What can hang from each mark
j635: j595 j687
j268: j557 j595 j687 j868 j876
j949: j363 j595 j687
j595: j268 j535
j557: j268
j328: j268
j876: j268
j868: j949
j535: j595
j687: j635

Each row was made from one small tree. Brackets hold a mark, then the marks that hang from it, in the order of their numbers. Every link used is in the known rows. Write each row's tree.
In the rows, zero is written as 128.
Known rows
{j687 j635}: [142  71  46 126  90 145  81 154 123 128 168 118 177 123 138 116 180 115
 123  81 108  75  93 133]
{j876 {j268 j595}}: [125  77  65 126  95 152  94 159 107  99 145 113 156 146 140 136 161 138
 123  95 101 122 116  94]
{j635 {j595 {j268 j557 j868}} j687}: [136  93  68 132 128 100 105 150  62 136 172 114 134 137 137 129 133 147
 140  95 104 120 105 135]
{j868 {j949 j363 j595}}: [155 100  90 110 118 147  46 213  96 141 154 118 155 109 131 112 202 141
 125 101 105  96 105  80]
{j535 {j595 {j268 j557 {j687 j635} j876}}}: [136  95  98 125 123 124 112 123 108 131 141 111 134 155 163 147 155 103
  98  81  92 117 133 142]
{j687 {j635 {j595 j268 j535}}}: [127  73  37 134 125 132  59 141  96 166 161  88 163 154 160 104 153 119
 140  93  91  85 100 184]
{j635 {j595 j535} j687}: [119  75  41 150 101 113  72 188  84 121 163 106 144 125 173 130 143 140
 167  84  95 108 107 163]
{j876 {j268 j557}}: [161  82  70 130  88 125 104 170 107  93 165 115 157 137 139 127 133 136
  94  78  91 123 107  99]
{j328 {j268 j557 {j868 j949}}}: [162 106 111 136 126 153  89 171 112 114 152 134 135 120 109 128 162 125
 138  70 151  99  82  56]
{j876 {j268 j868}}: [125  75  68 125 101 129 104 167 114 114 146 136 169 110 116 126 172 116
 120 105 127 110 101 107]
{j535 {j595 {j268 j876}}}: [120  74  69 123 129 106  88 138 108 129 121 117 143 125 137 151 162 125
 115 104 110 102 136 107]
{j876 {j268 j557 {j687 j635} {j868 j949}}}: [145 110 118 114 103 162 118 179 119 119 164 129 162 132 139 117 171  87
  95  76 125 131  89 133]
{j268 j557 j687 j876}: [159  88  97 138  77 138 115 156  96  88 152 143 136 122 149 151 121 128
 110  75  86 128 128 100]
{j595 {j268 j557 j687 j868 j876} j535}: [135  73 102 146 112 129 118 136  95 114 142 125 145 125 153 127 115 110
 131 106 123 114 119 144]
{j687 {j635 {j595 {j268 j876} j535}}}: [113  83  43 135 115 135  67 137  94 166 148 107 149 146 156 103 138 111
 139  95 101  98 131 181]
{j949 j363 j687}: [155  82  62  99  71  99  63 180 106 123 187 103 146  94 127 112 192 143
 131  88 109  85 113 110]
{j328 {j268 j687}}: [141  83  87 135 117 135  96 139 117 103 159 130 128 138 148 152 169 134
 157  66  81 111  83  83]
{j949 j363 {j595 j535} j687}: [141  87  70 125 105 112  51 206  89 127 174  95 142 115 148 119 196 138
 154  98 112  90 123 141]
{j557 {j268 {j595 j535} {j687 j635} j876}}: [ 98  76  93 131  85 194 109 129 110 123 149 122 133 142 168 131 179 106
 155  76 126 107 115 121]
{j868 {j949 j687}}: [152 102  76 112 102 123  76 203 121 105 174 103 164 113 125 141 190 132
 117  57 131 104 100 111]
{j876 {j268 j557 j595 {j687 j635} j868}}: [130  95 108 127  92 170 131 143  95 105 155 129 148 155 145 126 164 103
 117  88 119 136 106 128]
{j328 j268}: [144  80  66 137 119 134  81 148 121 111 162 123 133 129 132 137 167 141
 152  73 101  90  90  73]
{j268 j557 j595 j687 {j868 j949} j876}: [141 111 133 132  95 184 115 173  85  89 117 151 137 118 134 150 141 117
 126  85 144 141 125  80]
{j635 {j595 j268} j687}: [122  84  42 122 127  92  87 152  76 141 176 100 142 141 152 133 149 153
 148  87  70 115 109 142]
{j687 {j635 j595}}: [139  85  45 127  98 149  64 159  89 139 156 123 156 134 141 122 167 125
 130  75  90  93  99 140]
{j635 {j595 {j268 j868} j535} j687}: [103  70  49 139 133 100  88 157  78 150 156 105 149 127 152 119 147 133
 172 111 119 102 100 176]

Write each row's tree
[114  71  85 149  85 165  96 153 101  89 127 129 140 127 171 147 139 121
 154  94 109 121 131 132]	{j268 {j595 j535} j687 j876}
[120  67  73 124 147 107  90 140 109 135 119 119 164 120 123 148 188 121
 127 119 137  86  96 108]	{j535 {j595 {j268 j868}}}
[132  94  93  96 110 126  72 163 107 172 143 132 151  84 105  85 176 115
 122 121 147  91 122  94]	{j595 {j268 {j868 {j949 j363}} j876}}
[129  77  42 143  99 150  53 166  94 144 152 109 162 135 161 112 156 117
 148  84 103  81 100 173]	{j687 {j635 {j595 j535}}}
[135  93  64 119 104 125  48 194  98 150 189  90 150 126 153  98 211 116
 147  92 119  80 121 172]	{j949 j363 {j595 j535} {j687 j635}}
[ 94  75  86 137 101 172 111 147 111 118 144 120 159 145 164 117 179  88
 149 102 131 119 104 171]	{j876 {j268 {j595 j535} {j687 j635} j868}}
[119  86  90 124  91 153 115 142 112 128 141 161 158 102 132 130 176  83
 134  91 126 101 115 142]	{j268 {j687 j635} j868 j876}
[151  67  95 156  88 164 100 155  92  78 147 104 144 150 180 146 128 139
 145  85  99 116 106 122]	{j268 j557 {j595 j535} j687}
[134 121 117  89 125 145  68 215  86 149 172 120 135  98 100 123 246 129
 139  90 154 100  99  57]	{j557 {j268 {j868 {j949 j363 j595 j687}}}}
[126  80  94 123  86 154 119 146 105 109 152 142 135 113 137 156 170 125
 131  68  94 119 106  69]	{j557 {j268 j687 j876}}
[134  72 104 108 122 127  70 167 115 160 154 105 154 101 147  89 182 111
 143 122 129  87  84 135]	{j595 {j268 j687 {j868 {j949 j363}}} j535}
[111  86  86 116 127 119 105 125 115 141 135 116 144 142 160 147 180  97
 116  88  92 110 127 151]	{j535 {j595 {j268 {j687 j635} j876}}}
[157  75  80 132 133 105  90 143 102 114 143  94 151 146 145 153 154 141
  98  95 100  99 106  98]	{j535 {j595 {j268 j557}}}
[137  84  83 126 154 127  98 152  88 122 153 107 156 158 156 162 167 138
 132  96  55 120 100 118]	{j949 {j595 {j268 j687}}}
[139 113  84 108 112 139  41 221 109 158 184  85 153 123 149  91 221 111
 138  85 134  83 113 164]	{j868 {j949 j363 {j595 j535} {j687 j635}}}
[122  53  80 137 128 121 101 135 111 125 145 110 168 124 151 129 157 115
 151 113 116  94  87 153]	{j595 {j268 j687 j868} j535}
[140  79  86 139 104 133 111 127 114 130 167 100 148 152 175 111 123 100
 119  82  95 106 122 177]	{j595 {j268 j557 {j687 j635} j876} j535}
[113  81 100 136  86 167 118 145  88  95 114 162 141 111 134 154 159 117
 151 103 130 126 126 100]	{j268 j595 j687 j868 j876}
[142  94  95 132  77 179 120 138  92 100 150 133 138 147 159 137 140 114
 120  71 103 126 134 123]	{j268 j557 j595 {j687 j635} j876}
[124  82  89 133  83 163 111 147  96  86 126 139 137 126 153 158 149 127
 141  85  98 128 132  96]	{j268 j595 j687 j876}
[117 106 126 148 169 166  83 193 104 120 130 130 134 137 147 154 188 110
 180  86 130 115  83 104]	{j328 {j268 j687 {j868 {j949 {j595 j535}}}}}
[152 107 127 120 105 146 117 189 106  98 151 134 155 125 135 134 155 110
  99  78 120 145  90  98]	{j876 {j268 j557 j687 {j868 j949}}}
[126  79  63 148 127 101  96 157  68 139 168  99 140 138 155 114 123 141
 156 101 119 111 104 168]	{j635 {j595 {j268 j557 j868} j535} j687}
[142  79 112 130 141 109 110 136  94 113 130 118 142 137 143 164 163 121
 116 107 112 116 101 111]	{j535 {j595 {j268 j557 j687 j868}}}
[141  90 100 125  96 147 127 151 108 111 169 135 157 137 140 120 162  96
 104  83 112 126  96 143]	{j876 {j268 j557 {j687 j635} j868}}
[120 123  88 101 129 116  74 182  74 145 142 122 140 116 108 134 163 120
 129  84 138 130 138 128]	{j635 {j595 {j268 {j868 {j949 j687}} j876}}}
[128  78 109 152  96 158 116 159  94  84 136 120 143 146 162 138 135 119
 134 104 127 141 110 130]	{j876 {j268 j557 {j595 j535} j687 j868}}
